(in the rows, 128 means zero)
Known rows, with every step that occurs
bezep, vunod, dazol, gera, bolip, pota: [110 112 117 204 154 151 117  87 139 105 155 124 183 119 103 129  96  48
 137 133  44 163 138]
gera, dazol, bolip, pota, vunod: [128 164 130 180 128 163 168 168 142  89 153 163 116 155  92  91 104 117
 145 135 165 161 131]
vunod, dazol, gera, bezep: [142  92 149 155 125 116 147  92 124 117 160  86 113 117 123 105 115  47
 153 163 123 130 128]
bolip, pota, lizem: [124 124  99 205 101 128  97 173 102  85 132 125  88 127 106 111 134 148
  93 121 133 182 129]
vunod, bezep, gera: [163 124 105 158  98 106  85 124 122 168 130 104 100 140  94 150 122 100
 160 111 135 173 135]
bezep, vunod, dazol, bolip: [113 113 145 150 126 112 156 126  85 155 119 128 195 146 101 104 115  49
 135 145  89 136 139]
dazol, bolip, gera, bezep, vunod: [125 125 171 137 147 137 154 118 103 132 146 112 175 174  83  65 116  81
  99 163 121 131 139]
vunod, bezep, gera, bolip: [173 114 119 178 137 112  55 123 136 168 157  89 126 148  93 173 128  96
 150 114 108 181 144]
gera, bezep, vunod, pota: [138 126 138 142 109 133 161 128 148 122 149 110 134 149 117 122  94  68
 108 124 137 129 117]
dazol, vunod, bezep: [151 109 139 132 135 125 131 110 120 163 140 109  94 149 105 125 105  70
 143 143 154 145 120]
vunod, bezep: [160 124 122 169 129 120 117 144 128 161 146 100  83 151 113 125 120  95
 143 124 149 150 131]
gera, bolip, pota, lizem: [134 116 110 224 140 134  70 173 116  85 158 110 115 134 104 135 139 144
  83 125 108 191 137]
gera, bezep: [152 102 138 168 131 113 132 148 123 110 158  80  87 151  99 106 138  99
 112 131 167 137 125]
bolip, gera, bezep, vunod: [126 113 151 146 153 137 142 105 109 116 161 101 115 163  93  54 114  90
  75 149 153 137 129]
dazol, gera: [124 115 101 170  91 118 121 133 114 118 125  83 108 143  62 150 137  69
 149 138  82 164 132]
vunod, bezep, gera, dazol, bolip: [168 124 151 131  74 108 134 120 120 166 117 119 140 147  86 135 100  91
 189 161 112 159 151]
bezep, vunod, dazol, gera, bolip: [114  94 130 172 144 120 118  88 112 130 152  96 179 128  94 138 109  27
 133 155  45 155 140]
dazol, vunod: [126 101 127 141 121 121 134 125 101 129 126  97 100 155  70 129 130  70
 113 139 134 156 119]
dazol, gera, bezep, vunod, pota: [126 125 128 134  81 136 162 102 153 112 141 108 149 135 102 143  86  44
 143 142  89 132 120]
gera, bezep, vunod, dazol, bolip, pota: [127 119 163 172 146 139 168 118 126 112 145 149 194 130 132  73  93  71
 136 137 119 121 133]
bezep, vunod, dazol: [113 101 124 159 133 112 144 111  91 141 133 116 135 135 111  93 113  58
 108 133 118 142 129]
vunod, bezep, gera, bolip, pota: [169 133 106 209 146 142  55 123 163 143 159 115 131 137 101 164 113 115
 152  93 104 189 143]
gera, bezep, vunod: [132  98 137 155 121 107 144 136 110 106 148 102 122 150  95  94 122  87
 101 133 148 128 124]
dazol, bolip, gera, bezep: [145 130 172 150 153 142 143 131 115 135 157  91 140 176  88  78 133  94
 110 162 138 141 139]
bolip, pota, vunod, dazol, gera: [112 153  94 194 148 166 133 113 147  99 168 152 100 113 124 106 102  75
 159 112 145 167 120]
vunod, pota: [139 144 108 163 105 141 136 150 146 142 133  98 102 157  98 159 118  77
 122 112 116 161 122]
pota, bolip, gera, bezep, vunod, dazol: [ 96 111 175 147 191 169 144  63 101 134 188 140 111 116 141  23 110  59
  97 187 159 142 129]

Rows
[127 125 117 182 180 140 104 114 135 124 193 110 125 131 112 138 121  53
 146 139 124 166 128] => pota, vunod, dazol, gera, bolip
[ 96 121 159 152 169 167 131  96 105 117 178 131 102 138 103  44 125  82
  91 174 153 150 127] => pota, bolip, gera, bezep, vunod
[130  90 151 123 106 124 171 109 104 112 127 100  81 152  71 102 106  70
 117 176 145 152 124] => gera, dazol, vunod
[151 169  82 187 133 150  82 136 159 134 164 166  83 131 116 129 104 130
 162  74 191 183 124] => bolip, pota, vunod, bezep, gera
[163 145 140 161  84 138 133 121 147 140 120 146 143 137  94 125  86 109
 192 142 108 168 150] => vunod, bezep, gera, dazol, bolip, pota
[150 182 102 179 126 150  95 152 153 148 148 177 143 142 106 138 105 122
 189  88 159 177 134] => dazol, bolip, pota, vunod, bezep, gera
[141 126 109 228 167 152  93 157 150 102 162 100 123 155  84 143 136 110
 105 104  99 179 135] => gera, bolip, pota
[119 161 148 153 190 160 140 122 107 160 173 141 132 162 117  65 120  77
 120 146 171 160 134] => pota, vunod, dazol, bolip, gera
[129 137 136 194 141 148 144 138 125 133 131 136 164 136 114 109 116  80
 149 123 100 153 139] => vunod, dazol, bolip, pota
[134  97 131 186 151 126 106 100 123 134 162  76 144 131  98 149 127  40
 145 154  63 164 139] => vunod, dazol, gera, bolip
[149 113 178 108 148 157 165  62 124 153 153 111  67 159 104  59  74  73
 118 199 167 150 130] => bolip, gera, dazol, vunod, bezep
[110 129 142 102  75 166 144  70 130 136 128 145  93 114  84 145  91  50
 157 179 118 185 122] => bezep, gera, dazol, vunod, pota, bolip
[129 129 126 127 107 147 149 116 137 145 127 107 111 154  91 157 103  52
 120 130 123 157 113] => dazol, vunod, pota
[ 82 164 129 146 141 197 136  95 127 151 153 146 117 142 101  96 105  63
 101 155 105 175 127] => bezep, vunod, pota, bolip, gera
[128 135 166 100 120 181 184  68 141 137 141 110  86 164  91  92  72  57
  97 186 136 161 124] => bolip, gera, dazol, vunod, pota
[126 116 104 217 113 137  71 148 122  75 149 105 130 119  88 155 130 118
 120 144  61 193 139] => dazol, gera, bolip, pota, lizem
[104 101 118 151 107 114 147  88  97 131 125 112 151 121  96 115 105  31
 144 150  73 146 132] => bezep, vunod, dazol, gera
[111 140 179 115 163 205 150  66 147 139 182 132  87 137 120  85  99  52
 108 185 162 155 112] => dazol, vunod, pota, bolip, gera, bezep
[142 102 131 161 104 114 136 125 128 100 149  78 105 137  84 129 131  73
 147 150 117 140 126] => dazol, gera, bezep
[120 155 160 152 160 200 136 100 155 137 188 120  78 138 129  87 115  79
 108 168 159 159 123] => vunod, pota, bolip, gera, bezep
[126 132 160 156 163 148 143 107  97 170 142 107 152 161 104  78 125  66
 120 162 109 155 146] => vunod, dazol, bolip, gera
